Each row comes from the steps of one walk. Every step used is in the known rows, and no mark comes twice. Write the walk behind each row, first mark first.
In the rows, zero is written as 128.
Known rows
gibefep, limi: [157 129 148 142 130  89 127 137 125 115 135 128 125 106 145 133 111 176
 107 142 130 125 144 102 102  96 129 147 106 105 144 124 120 131 116 111
 125 132 160 126 133  94 141 150 110 154 141 136 142 100 136 127 114 136
 134 122 149 153]
limi, kovo: [126 112 116 156 113  86 130 145 157  92 121 153  90 137 133  39 116 140
 171 165 164 108 139 119 107 154 132 175 128 144 119 137 122  78 114 152
 107 124 132 120 118 106 117 149 128  78 140 102 141 193 135 154 111  59
 153 125  97 106]
masotov, limi: [159 129 154 132  95 101 140 143 137 112  82 135 128  84 125 157 130 158
 124 113 124 126 202 106  71 165 135 140 113 155 154 139 133  86 117 124
 130 145 112 124 140  88 158 114 123 143 143 126 134 104 130 130 130 147
 136 133 186 173]
ginu, divib: [145 131 147 161 111  75 124 156 119 126 122 108 140 101 100 166 129 160
 195 136 113 113 129 164 169 113 158 173 145 141 152 160 150 173 115 115
 147 135 136 105  94 165 171 163 107 105 132 127 130  78 114 136 101  89
 112 149 101  51]
maban, tida, limi, kovo, bomis: [128 105  97 113 111 113 128 103  97 134 120 137 125 152 146  89 116 118
 168 168 116  83 157 160 170 229 140 185 104 114  74 111 118  54 132 107
 116 130 110 142 146 110 105 100 155 133 129 169 145 148 116 138 139 157
 122 155 180 118]
tida, limi, kovo, bomis, divib: [145 120  92 143  88 128 112  94 133 115 100 134 107 109 158  57 120 113
 135 115 118 102 132  93  98 162 115 161 111 136  59 126 107  47 119  94
  82 141 130 133 150  66  97 123 147 131 137 119 127 185 111 131 123 121
 117 124 152 141]
ginu, divib, maban: [162 137 146 131 130  58 134 172 111 139 150 105 142 124  86 163 137 171
 158 149 116 122 126 125 161  88 149 119 149 145 184 167 156 190 129 101
 160 130 122 110  92 170 167 129 107 105 117 115 135 114 117 130 110 114
 106 134  82  37]
ginu, divib, maban, tida: [154 129 136 117 135  64 136 165  91 149 157 105 146 148  89 164 136 163
 168 165 115 114 125 150 187 120 153 132 145 135 177 161 157 184 137 104
 166 124 111 117  93 181 160 119 116 111 110 135 139 101 119 132 120 130
  99 147  99  35]
gibefep, limi, kovo, bomis, divib, ginu: [145 135 154 149 139 107 113 105 132 104 160 148  97 134 178  74 108 165
 105 112 156 124 135  73  80 105 106  96 106 125  97 119 102 107 118 141
  92 127 171 132 148  72  87 156 115 144 137 100 110 149 146 145 117  95
 111 119 144 153]
tida, maban, divib: [101 114  72 110 145 114 130 108  97 171 155 153 152 138 100 214 124  82
 159 139  91 120 161 166 130 150 159 136 141 154 222 182 158 169 140 112
 166 117 104 121 107 154 116 125 149 111 118 175 145 150 106 106 127 114
 135 106 130 101]
tida, maban: [ 95 112 104 116 139 102 137 139 125 172 138 149 156 115 111 164 122  92
 166 156  89 131 149 127 125 169 169 148 126 159 218 171 147 112 139  98
 157 127 122 132 116 157 102 109 147 102 127 170 149 156 109 108 120 156
 156 117 132 107]
tida, limi: [156 113 100 131  94 119 128 126 119 125  72 111 135  83 129  97 122 147
 118 126  82  96 131 123 117 150 131 180 117 125 123 131 125  76 114  74
 121 147 134 124 142  95 139 124 137 143 135 148 163 143 108 114 116 144
 140 125 159 137]
bomis, divib, maban, tida: [ 98 126 115 117 154 202 137 119 119 159 119 102 128 171 113 124 134 106
 118 147 132 178  75 120 114 151 107 141 139 138 158 104 138 178 146 116
 135 104 106 130 129 178 117 105 139 115  88 128 116 155 151 120 146 130
 119 111 106 143]
kovo, limi, tida: [142 135 169 138 115 140 130 149 155 110 136 111 125 125 121  91 137 150
 114 122 155 141 141 123 125 106 138 121 115 100  97 102 122 130 119 115
 115 139 144 130 140 132 134 112 139 162 155 156 130 106 130 134 120 172
 130 126 131 164]
ginu, divib, maban, tida, limi: [167 126 122 112 123  60 133 156  83 147 149 100 148 140  96 151 136 165
 156 157 102 102 118 146 185 121 145 134 141 129 166 164 153 164 136  84
 160 128 114 120  99 165 160 116 121 126 109 141 151 104 111 124 121 143
  93 147 116  40]
masotov, limi, tida: [135 126 158 118  90 118 136 175 154  96  90 127 132  84 125 115 148 150
 104  82 140 137 169 123  96 138 142  95 125 135 136 149 134  78 124 121
 127 139 120 132 142 114 167 100 131 142 145 161 142  82 128 125 130 168
 153 144 182 189]
ginu, divib, bomis, kovo, limi: [148 152 152 154 109  79 116 130 118 108 146 118 134 136 126 181 125 140
 166 126 134 115 133 142 168  89 136 149 135 120  58 154 125 149 109 145
 119 142 155 122 100 130 155 160 100 121 134  67 123  85 117 153 121 112
 102 154  74  75]
maban, tida: [102 108 128 119 143 135 144 132 103 145 116 124 139 155 114 143 119 129
 178 183 119 114 154 188 180 217 155 196 119 116 136 105 138 124 133 132
 151 120 112 129 129 168 133 114 139 112 124 176 139 113 133 138 136 137
 144 153 151 114]
bomis, divib, maban, tida, limi, masotov: [115 119  88 110 145 213 130 108 117 158 114  99 129 152 113  76 131 113
 102 121 129 172  81 127 119 151  86 147 141 136 137  86 135 159 140  94
 126 111 106 135 135 167  96  93 137 121  86 141 109 166 147 108 149 160
 116 112 118 148]
maban, divib: [126 125 100 138 138 143 129 104 105 125 125 130 123 139  95 210 125 130
 147 127 123 114 168 191 130 128 136 156 147 132 156 139 152 218 119 147
 152 119 106  98 111 139 165 158 123 111 125 142 123 127 125 131 126  43
 128 111 109 110]
tida, limi, divib, maban: [160 119  90 117 113 151 126 128 133 140  81 102 134 101 135  68 138 125
  79 133  92 115  33 102 129  90  96 132 130 111 150 103 121  99 138  89
 128 129 109 133 135 108 143 129 136 162 117 124 154 135 120  93 125 157
 116 114 147 126]
divib, maban, tida: [131 121 132  86 165 107 157 158 103 158 151 119 136 172  93 140 132 148
 116 189 124 135 148 117 152 162 141 116 128 127 191 122 145 151 148 112
 166 116 100 132 123 167 128  73 135 112 107 149 144 169 134 128 144 165
 141 123 111  95]
ginu, divib, maban, tida, limi, kovo: [170 123 113 116 118  47 129 154  87 136 154 110 134 152 105 112 135 164
 165 162 117  95 115 140 179 121 141 133 141 131 153 168 148 143 134  93
 148 124 113 123  97 153 148 120 123 119 110 129 155 121 113 131 118 130
  91 147 110  37]
bomis, kovo, limi, divib, ginu: [147 143 147 140 137 165 122  96 138 130 148 129  98 146 153  55 124 104
 130 168 166 110  88 114 110 117  97 143 124 108  89  91  87 113 120 170
  94 136 164 136 119 114  93 172 135 141 130  43 134 137 151 143 127  61
 118 117  90 154]
masotov, limi, kovo: [164 123 135 137  85  73 133 139 148  89  98 154 101 106 143  84 126 156
 137 125 153 109 193  94  59 167 123 139 113 159 129 152 123  47 114 140
 106 139 113 128 135  61 141 125 128 126 144 101 138 144 133 143 126 121
 133 133 176 164]
limi, kovo, bomis: [117 129 142 157 120  91 126 119 161 106 148 167  91 131 142  90 118 116
 183 146 169 118 188  95 114 176 143 141 114 148  70 121 113  77 121 156
  94 134 125 126 134  94  94 129 131  81 154  99  91 200 126 164 122  78
 140 132 107 107]
divib, bomis, kovo, limi, tida: [112 153 156 131 127 135 127 124 148  91 140 134 120 156 145 141 124 111
 102 119 159 140 146 114 136 105 121 118 121  97  12 119 100  96 112 169
  97 139 166 142 132 107 123 124 115 124 142  68 122 136 131 156 144 147
 155 138  72 161]
divib, bomis, kovo, limi, tida, maban: [103 150 141 119 129 128 126 120 143 107 153 143 131 160 145 149 124  95
 104 120 149 142 145 110 135 109 129 108 121 104  35 137 103  88 120 161
 102 136 162 149 130 112 109 114 125 124 138  79 128 142 124 147 146 166
 153 136  78 157]
maban, tida, limi: [130 101  97 107 117 130 135 117  88 144  96 115 143 139 129 113 119 131
 154 168  92  90 140 179 175 217 143 200 111 109 114 112 131  82 130  94
 139 131 114 136 142 135 131 105 151 143 121 185 163 117 118 123 137 169
 130 152 183 125]
limi, kovo, bomis, divib: [102 131 132 162 120 138 117 102 163 111 139 158  88 138 151  83 120  94
 178 131 172 140 151  94 100 172 126 146 120 152  61 113 111  93 124 155
  83 125 123 128 137 101  86 135 135  83 141  92  78 198 134 160 127  69
 125 126 104 127]
divib, bomis, kovo: [ 97 148 142 136 133 129 133 124 143  98 122 141 122 147 139 166 115 108
 121 131 143 136 153 121 137 127 128 144 128 115  39 129 106 100 112 175
 109 136 158 134 125 112 128 135 106  93 134  56 123 151 131 156 143 111
 168 139  64 139]

Write each row's walk
[103 146 146 122 145 188 127  87 125 169 141 125 131 137 131 193 133  83
 130 113 122 168 160  87 122 180 129 107 111 141  80  89 120 145 145 106
 114 132 105 137 156 132  91  79 145 129 123 133  61 159 124 132 152 163
 104 124 139 144] -> kovo, bomis, divib, maban, tida, limi
[ 82 149 168 158 141 200 123  89 153 154 125 131 126 109 132 205 129  78
 162 101 134 178 168 100 111 177 140 133 116 150  74  85 119 156 132 134
 107 136 120 125 151 136 101 115 133 109 139 121  44 142 129 142 140 121
 119 125 124 150] -> kovo, bomis, divib
[158 138 126 137 123 146 123  96 137 123 167 140  98 126 127  43 113 112
 150 165 185 119 177 124 111 156 103 183 116 111  56  82  94  97 104 133
  87 151 160 137 118 112  74 132 130 116 142  72 118 171 145 145 132 107
 138 122  82 158] -> bomis, kovo, limi, masotov
[146 127 156 141 156 145 121 129 136 121 121 115 124 109 165  79 119 179
  68 116 121 124  34 111 115  43  91  90 126 103 172  90 113 153 128 153
 132 118 166 126 139 113 130 188 102 173 124 112 134  74 156 112 110 110
 114 117 154 143] -> gibefep, limi, divib, ginu
[116 122 119 112 163 173 140 145 143 157 120 110 131 154 119 100 144 106
 111 175 133 150  13 132 170  97 102 117 145 108 185  73 132 164 162 151
 155  99  84 133 118 175 143 133 129 133 107 120 121 116 150 107 139 139
 117 122 116 100] -> limi, divib, maban, tida
[152 128 143 136 103 143 131 136 159 119  69 126 127  84 141 131 141 128
 114 110 130 136 105 111  89 120 105 128 124 139 158 104 126 101 133 151
 128 131  94 128 135  98 168 144 122 160 136 109 121  73 140 114 133 145
 115 132 190 172] -> masotov, limi, divib
[117 107  93 109 123 159 128 108 102 140  87 113 145 147 145 109 126 112
 128 152  97 104  71 181 192 173 117 178 119  94  91  88 123  89 140 124
 135 119 106 142 143 134 137 122 141 156 116 164 147  93 124 115 144 179
 118 155 177 126] -> maban, tida, limi, divib, bomis
[ 73 113  99 101 133 141 127 165 133 135 150 133 149 129 104 126 149  87
 128 100 122 138 116 181 163 112 165  85 153 123 175 178 151 145 142 112
 153 112 124 130 117 190 137 107 152 106 129 214 152 115 110 108 123 136
 167 127 118 128] -> limi, tida, maban, divib
[ 87 125 154 152 160 231 128 112 136 136  80  96 125 127 131  87 122 145
 110  85 110 159  57 137  84 131 100 122 150 165 165 104 132 180 119 151
 128 118 161 113 143 171 103 162 119 110  94 108 112 140 158 126 118  51
 131 109 109 148] -> bomis, divib, ginu
[132 147 146 153 113  78 118 140 119 109 137 119 136 131 122 183 125 136
 173 123 127 115 129 152 175  97 142 150 144 126  72 163 130 148 111 148
 125 138 154 120  95 143 160 164  96  99 128  72 125  88 114 151 120  93
 117 158  66  65] -> ginu, divib, bomis, kovo
[121 127 126  98  99 113 130 152 135 109 115 143 148 109 128 169 147 120
  91  64 124 137 175 135 103 125 142  64 131 141 141 180 142  94 133 126
 137 132 110 138 139 112 154  89 137 148 135 169 143  88 115 115 141 191
 144 138 183 182] -> masotov, limi, tida, maban, divib, bomis
[ 94 154 168 137 153 187 130 100 146 162 144 129 126 125 122 206 135  87
 135 109 136 186 167  73 104 160 134  97 118 153  98  90 124 169 142 122
 116 131 110 129 149 140  94  90 133 112 129 115  48 166 130 138 146 140
 116 115 112 140] -> kovo, bomis, divib, maban
[125 123 114 109 133 102 118 150 117 121 171 135 140 124 142 123 130 139
  90 107 131 129 120 133 131  67 140  84 124  95 162 162 130 138 134 100
 135 117 155 137 128 128 135 130 132 158 136 190 159  86 123 108 118 160
 140 123 153 161] -> gibefep, limi, tida, maban, divib
[156 147 134 129 133 151 125 104 139 138 163 129  98 157 142  70 130  87
 130 190 177 123  95  93 111 112 100 148 121  99  92  94  90 115 129 153
  94 132 142 141 111 112 103 149 141 141 131  41 133 150 147 138 136  91
 115 111  80 153] -> bomis, kovo, limi, divib, maban
[158 127 136 107 119 135 140 142 137 133  97 125 132 117 133 130 145 131
  93 129 133 138 103 102 101 125 103 100 124 134 175 105 131 109 148 142
 141 122  80 137 135 109 158 112 129 165 121 115 125  90 144 110 147 175
 107 131 189 160] -> masotov, limi, divib, maban, tida
[163 107  81 138  82  91 121 123 128 101  87 131 106 105 146  25 117 144
 132 138 112  80 125 111 105 152 120 179 117 130  98 142 115  34 111  90
  99 140 137 129 137  69 120 132 141 128 136 124 171 183 111 127 112 113
 136 125 147 127] -> tida, limi, kovo
[ 99 112  93 105 166 125 132 108  88 170 152 148 153 141 105 188 121 113
 134 116  76 109 147 169 123 143 150  94 148 169 241 184 157 178 135 129
 174 120 126 116 115 161  98 134 141 112 107 166 152 155 115 108 120  88
 136 104 131  92] -> tida, maban, divib, ginu
[138 137 141 145 138 134 118 128 146 109 120 124 129 118 168 134 119 147
  73 117 135 144  50 101 129  34  93 116 118  84 113  89 110 141 130 153
 121 117 148 134 135  95 151 173  97 173 134 102 119  69 146 116 125 155
 117 125 141 154] -> gibefep, limi, divib, bomis
[148 145 159 154 129 169 124 108 161 120 113 114 126 134 145 137 128 129
 102 127 144 150  75 106 127  74  96 131 114 100  79  59 112 147 127 161
 113 131 123 132 139 105 136 151 117 182 145  88  99  94 142 128 132 177
  97 118 129 150] -> kovo, limi, divib, bomis
[123 130 128 126 156 172 138 153 161 148 112 110 126 128 117  95 146 112
 100 157 135 159  12 106 142  65 100 105 149 117 192  81 131 168 154 150
 149 107  94 126 116 162 149 143 119 126 114 101 117 127 149 105 129 121
 125 109  98 103] -> limi, divib, maban
[ 92 126  72 104 147 115 126  96  96 157 166 161 149 159 116 226 121  65
 143 132 102 122 162 159 134 139 148 120 140 145 163 186 143 152 137 137
 150 120 117 131 107 138 109 124 142 106 116 135 143 159 107 117 140 117
 141 114 106 110] -> tida, maban, divib, bomis, kovo
[ 72 111 113  97 147 151 128 165 128 133 151 131 151 130 107 109 147 108
 111  82 113 131 105 183 157 105 158  55 159 133 192 179 151 152 140 124
 159 114 140 127 124 194 123 112 147 109 120 210 158 121 115 109 118 118
 168 125 120 123] -> limi, tida, maban, divib, ginu
[ 81 146 189 152 162 210 125  87 145 153 123 127 128 112 137 179 125 110
 135  77 118 167 153 104 103 167 130  90 124 165  95  85 120 167 128 149
 115 137 143 121 160 144  81 124 125 113 128 117  49 147 137 144 133  96
 120 122 127 140] -> kovo, bomis, divib, ginu
[123 121 128 131 167 161 133 103  92 124 121 123 124 141 101 172 120 173
 108  94 102  98 151 197 121 115 123  96 159 151 185 138 152 232 113 171
 164 121 138  93 125 150 140 170 113 115 109 134 130 135 137 133 117   8
 129 108 114  98] -> maban, divib, ginu
[125 121 137 103  95 106 134 171 145 119 110 138 146  89 127 122 147 125
 109  85 125 137 170 118  95 146 150  83 124 146 167 173 138  67 134 106
 135 137 116 140 139 119 145  86 144 145 139 178 151  91 117 112 131 194
 151 140 192 184] -> masotov, limi, tida, maban
[143 118 107 139 103 134 114  93 128 114  98 131 107 109 162  37 118 134
 117  97 108  95 118  96  92 158 109 132 116 145  73 127 107  52 116 106
  88 142 146 131 156  70  85 128 141 134 128 113 132 188 117 132 119 103
 117 123 153 135] -> tida, limi, kovo, bomis, divib, ginu
[162 122 124 137 136 114 122 129 134 111 146 131 124  84 128  63 104 190
  98 108 150 137 161 123 118  99 100 149 116 107 123  81 122 131 106  99
 121 139 161 126 135 111 103 132  94 140 142 153 110 123 145 117 119 172
 143 125 141 151] -> gibefep, limi, masotov
[131 142 153 157 114  76 123 153 124 109 117 112 149 117 112 205 127 160
 165 109 111 125 128 155 178  87 148 144 145 132  99 159 146 168 113 138
 143 136 141 111 104 150 176 155  89 106 131 105 118  76 111 143 115 122
 116 157  87  55] -> ginu, divib, bomis
[ 68 122  96  97 134 145 122 154 132 125 163 142 145 146 116 132 147  69
 118  98 134 138 115 174 168 106 157  76 153 113 130 181 137 130 140 132
 139 114 136 139 115 176 127 108 148 101 126 179 152 123 111 116 134 131
 171 131  96 138] -> limi, tida, maban, divib, bomis, kovo
[128 122 123  99  97 113 131 155 132 119 117 141 143 101 123 150 148 120
 106  78 125 131 174 137  99 137 146  77 130 144 169 179 144  95 135 115
 139 132 107 135 135 119 152  94 145 147 136 180 149  90 118 110 135 173
 142 135 191 179] -> masotov, limi, tida, maban, divib
[111 137 107 135 142 144 128 100 107 107 121 134 130 154 105 252 122 130
 116  99 121 127 169 184 139 103 127 130 148 124 101 138 148 214 116 172
 147 120 113 104 120 125 169 149 107 113 125 120 114 123 122 139 140  76
 133 119  95 113] -> maban, divib, bomis
[136 130 133 120 123 137 124 131 132 131 162 125 136 141 118 128 139 120
 114 115 142 136 144 137 127 105 142 102 120 110 130 133 133 145 130 110
 128 131 131 133 132 138 119 108 152 167 146 175 137 114 120 120 124 180
 120 116 140 157] -> kovo, limi, tida, maban, divib
[155 134 147 148 124  67 117 117 136 101 168 158  98 123 168  98 108 158
 127 139 164 115 169  72  97 113 125 125  97 113  89 124 103  90 119 132
  95 132 155 133 140  62 105 145 117 139 154 110 116 144 134 148 117 120
 120 127 144 144] -> gibefep, limi, kovo, bomis
[160 134 136 127 150 122 126 140 138 131 143 119 123 123 150 106 127 156
  70 149 139 143  48  80 115  35  94  96 121  90 174  95 116 156 142 126
 132 112 134 133 127 109 143 156 110 173 125 111 134  95 149 106 122 150
 111 110 139 143] -> gibefep, limi, divib, maban
